Each row was made from one walk, in order. Every step used is in the known rows, and no mark comes twice. Write each row's walk.
Known rows
T/V/G: [  6.7   2.0 -32.0 -45.7 -19.2  36.2  -8.8 -36.4   0.5  -4.8 -16.5  18.7
   5.4  23.7  11.5 -66.4  16.5 -12.6 -73.5 -11.6   3.2]
V/G/L: [  0.9  17.7  -1.5 -32.7 -16.0   7.5   2.5  -1.9 -15.8  -1.7 -22.9   2.7
   4.3  14.7  -7.5 -63.5  -7.4  -1.6 -77.0 -20.2   5.4]
L/G/V: [ 30.4 -16.1 -14.2  -9.4  11.0   4.8  23.0  -3.7 -23.0  11.0  -7.9  55.8
   8.6  -7.2   9.0 -47.7  15.6  -9.1 -65.0  -9.3 -12.2]
T/L/S/V: [ 31.7  16.0 -23.7   0.7  14.8  12.7  21.5 -22.7  -3.1 -12.2 -18.4  52.4
   7.8  26.7  23.9 -16.1  57.4  -7.4 -39.5   6.4  11.8]
G/L/T/V: [ 17.6  -0.2   7.2 -12.3  -2.7 -18.7  21.3 -30.0 -22.7 -17.8 -22.8  51.4
  20.0  15.1   3.9 -56.6  31.4 -16.3 -72.5   0.1   8.1]
K/L/S: [ 25.8  26.1  -0.9  12.2  10.7 -10.5   3.7   4.1  -0.1 -22.7  -9.4  31.9
  34.9  35.0 -12.5  -3.3   8.7 -10.7 -29.5   2.5  12.3]
L/T/V: [ 28.4   5.9  -7.6 -31.3  -7.1   1.9  -0.7 -34.4 -10.3 -20.0  -8.4  60.0
  13.2  27.8   6.9 -48.3  33.2 -22.6 -58.8   9.9  22.0]
G/L/T: [ 22.5  20.4  23.5 -17.3  -4.0 -27.6   8.3  -1.2 -26.3 -16.2 -14.3  43.5
  14.1  18.7 -11.6 -46.0   9.5 -11.3 -62.5   2.2  24.6]
A/V: [ 17.9  15.0   4.3 -26.4 -16.6  20.7  -9.4  -3.3 -12.4   0.7 -14.7  21.0
  -0.3  20.4  19.0 -49.0  26.3 -26.5 -44.9   8.1   6.4]
K/L/S/V: [ 35.7  10.7 -19.9  24.3  17.7  -4.4   8.9 -14.6 -10.1 -40.9 -16.9  41.8
  15.0  40.2  14.7  -6.3  22.8  -7.5 -14.9   9.4   7.6]
G/V/U: [  4.9 -25.5   2.2 -42.3  13.4  19.3   3.3  12.2  -2.6  12.5 -22.7  44.3
 -28.3  -3.6   9.2 -55.0  10.3 -14.9 -51.1   4.4   2.1]
L/S/V/U: [ 21.3   3.6  -6.6 -20.1  29.3   5.1   4.1   2.2   5.7 -29.4 -15.8  63.9
 -32.8   7.8  14.4 -20.6  22.6  -5.1  -9.8  26.8  18.1]
V/G/L/K: [  6.2  36.6  10.4 -19.6 -17.6  -3.0  21.8 -10.0  -9.5  -6.9  -0.5  22.5
  12.5   7.3 -12.9 -65.9 -15.9  15.8 -64.8   1.2  -1.9]
S/V/G: [ 21.2   9.9 -35.7 -37.4 -13.8  33.1 -13.5 -25.2 -13.1 -21.2 -15.3  20.6
 -19.4  30.0  24.2 -59.7   9.9  -4.4 -47.3  -3.3  13.8]
S/V: [ 32.6   6.9 -30.1 -25.8  -3.0  23.6  -8.4 -24.2 -14.8  -6.3 -12.2  29.0
 -16.4  35.6  28.2 -41.1  29.6 -21.2 -30.6   6.9  15.9]
T/V/U: [ -2.2  -9.6 -15.9 -51.0   5.6  28.2   0.7 -15.6  13.1  -2.4 -21.7  38.6
 -19.5  10.2   9.6 -51.4  27.6 -23.7 -51.5   2.0  10.4]
K/V/U: [  5.7 -17.4 -16.7 -34.7   8.5  21.0  -5.2   3.0  11.0 -26.9 -11.0  22.4
 -20.3  22.0   1.4 -38.7  -0.9 -13.6 -35.1   5.7   5.7]
G/V/K: [ 11.6  -8.0  23.8 -34.1 -11.5  14.8   5.3 -15.4 -12.3  32.5  -0.5  44.5
  -4.4   1.5  16.1 -47.7   1.0  -3.8 -59.2   2.5  -7.8]
T/L: [ 11.7  23.6 -17.0 -34.9 -12.8  24.7   6.4 -10.6   1.1  16.7 -18.1  21.1
  16.0  34.0   2.3 -38.4  40.3 -18.8 -68.4 -14.9  19.2]
T/L/G/V/A: [ 16.0 -15.2  -1.1 -34.5   6.2   7.8  54.1  -2.0 -18.1  23.8 -20.0  64.3
  10.9  -2.9  19.4 -48.0  18.0 -21.7 -79.0 -16.7   0.1]

Which walk is each row?
[ -1.8   3.9   1.9 -18.3 -18.9  16.3  10.9 -37.9   3.4  -4.8  -8.2  27.8
  27.8  29.8   9.9 -34.3  11.3  -8.4 -59.4 -13.0  -7.1]	T/V/K/L
[  5.1 -12.5  19.6  -7.0 -10.7   5.7  14.1 -11.3 -13.1  10.7  -9.3  35.3
  17.6  15.3   9.1 -38.6  -6.7   0.3 -58.6 -10.7 -15.1]	G/V/K/L
[ 30.5  16.9 -23.3 -14.4   6.1  13.9  -3.4 -18.1  -7.1 -32.3 -10.6  43.6
 -10.2  20.2  16.8 -34.2  12.2   4.8 -32.0  12.1  12.4]	L/S/V/G
[ 20.5   7.7  -1.9 -17.8  -9.6 -11.0   8.8 -19.7 -35.6 -48.3 -22.5  46.5
  -7.8  17.9  13.1 -67.6   4.1   7.5 -64.8  -0.8  15.6]	S/V/G/L/T
[ 32.6  12.3 -13.8  -3.0  -3.8  10.6  11.1 -25.8   1.7 -20.2  19.7  30.8
  13.6  34.2   1.8 -37.1  -1.9  -2.5 -29.0  21.6  -4.9]	L/K/V
[ 21.0   5.5   0.0  15.1  -0.2  -8.5  32.6 -20.9 -10.8 -17.5   5.9  21.9
  20.6  22.8   0.2 -45.0  -1.8   2.7 -43.6  12.7 -19.5]	G/L/K/V
[ 21.0 -21.6   2.4 -12.0  10.4  -8.8  42.4   6.4 -25.3  -4.2 -18.2  53.7
  20.3   9.3  10.1 -39.0 -13.8 -23.0 -55.5 -15.6  -3.1]	K/L/G/V/A
[  4.9  25.5  18.4 -22.7 -21.0   6.6   0.4  -8.7  -1.3  -3.0  -0.3  21.9
  22.1  34.7  -5.6 -25.8 -10.2  -2.6 -48.1 -11.2   8.5]	V/K/L
[ 21.0  12.7 -22.4 -17.3 -14.3  18.6   4.4 -26.8   2.8 -34.4  15.1  22.3
  11.4  30.0  -3.2 -56.1 -21.4  13.8 -46.0  12.4  -8.0]	L/K/V/G
[  0.4   2.0 -11.1 -19.3   4.3  18.9  33.4 -10.2  19.3 -25.9   0.6  45.0
  -0.2  18.1  -1.9 -41.3  13.6   8.0 -49.0  11.0  -4.9]	T/L/K/V/U
[ 17.6  24.0   8.2  -9.1   1.2  10.3  26.6 -29.1   1.7  -4.6  -3.8  64.8
   3.9  16.4  25.2 -14.2  36.8  10.7 -43.0   8.8   4.6]	T/L/S/V/K
[ 17.7  16.2  28.5   5.1   8.1 -16.7  29.2 -20.9 -16.3  -8.3  -7.6  54.0
  -3.7   2.2  20.1 -22.0  12.6  13.0 -32.4  15.4  -5.0]	G/L/S/V/K
[  4.2  16.5  25.9   2.3  -5.3  -7.0  16.5   7.5 -16.3 -22.3 -28.1  29.4
  11.9  -7.4   6.6 -50.8   6.5   6.5 -61.9   4.3 -12.0]	A/V/G/L/S
[ 13.6  32.3  30.0   1.0  -1.4 -12.3   8.0  -1.7   5.4 -16.4   4.4  44.2
  32.4  23.7 -12.3  -0.9  -8.4   7.0 -33.3   4.3   7.7]	V/K/L/S
[ 15.1  -5.5  31.9  16.4   8.8 -12.2  22.8  -4.6  -7.7  -1.5  -4.8  57.4
  28.1   6.0   4.0 -14.4  -5.4   9.0 -43.1   4.5 -17.0]	G/V/K/L/S
[ 21.5 -15.0  12.1 -52.7   0.9  12.4  10.9  -2.5 -18.4  31.4 -17.1  40.1
 -12.3  17.1  23.3 -51.6  -1.2 -37.0 -46.0   7.3  14.3]	G/V/A
[ 12.0   2.6  -5.1 -22.5   7.8  11.4  13.1  -6.5  15.2 -32.1  11.7  42.5
 -12.2  16.2  -4.1 -41.9 -10.0   3.9 -24.8  25.7  -2.1]	L/K/V/U
[  8.3  25.0  11.5  -9.1 -11.1  -5.6  22.8  -3.3  -5.4 -19.5   7.7  44.0
  32.0  11.9 -13.1 -21.7 -15.0   9.4 -56.7 -20.9  -2.1]	V/K/L/G
[ 21.0  12.9 -22.1  -0.1  -7.5  18.9  30.5 -31.1   6.8 -14.6   8.2  33.2
  27.4  36.2   4.3 -37.7  22.2   1.5 -54.4   6.7  -8.1]	T/L/K/V
[ 18.2   9.3  -8.8   3.4  -4.5   1.3  28.4 -21.4 -17.3 -36.0   1.0  53.8
  13.0  17.7  16.3 -24.8   1.3  11.9 -42.0 -12.5  -9.6]	S/V/K/L/G
[ 14.9  13.0  24.1 -41.5 -18.0  -0.6   2.8 -40.1  -5.4 -12.7   6.6  70.9
  11.1  16.4   8.5 -45.2  14.5  -3.9 -63.6  11.5  16.5]	L/T/V/K
[  5.6  -7.3  10.1 -16.8  -5.7  12.4  46.2 -13.8 -12.5  23.2  -4.4  69.5
  20.0 -18.4  11.8 -43.3  22.3  14.5 -91.8 -22.6 -21.6]	T/L/G/V/K
[ -4.1   9.5  11.9 -21.6 -25.2  11.8   7.0   1.2 -22.0 -12.4 -32.0   5.1
   1.5   1.8  11.8 -76.3   5.1  -4.2 -76.3 -11.1 -11.6]	A/V/G/L
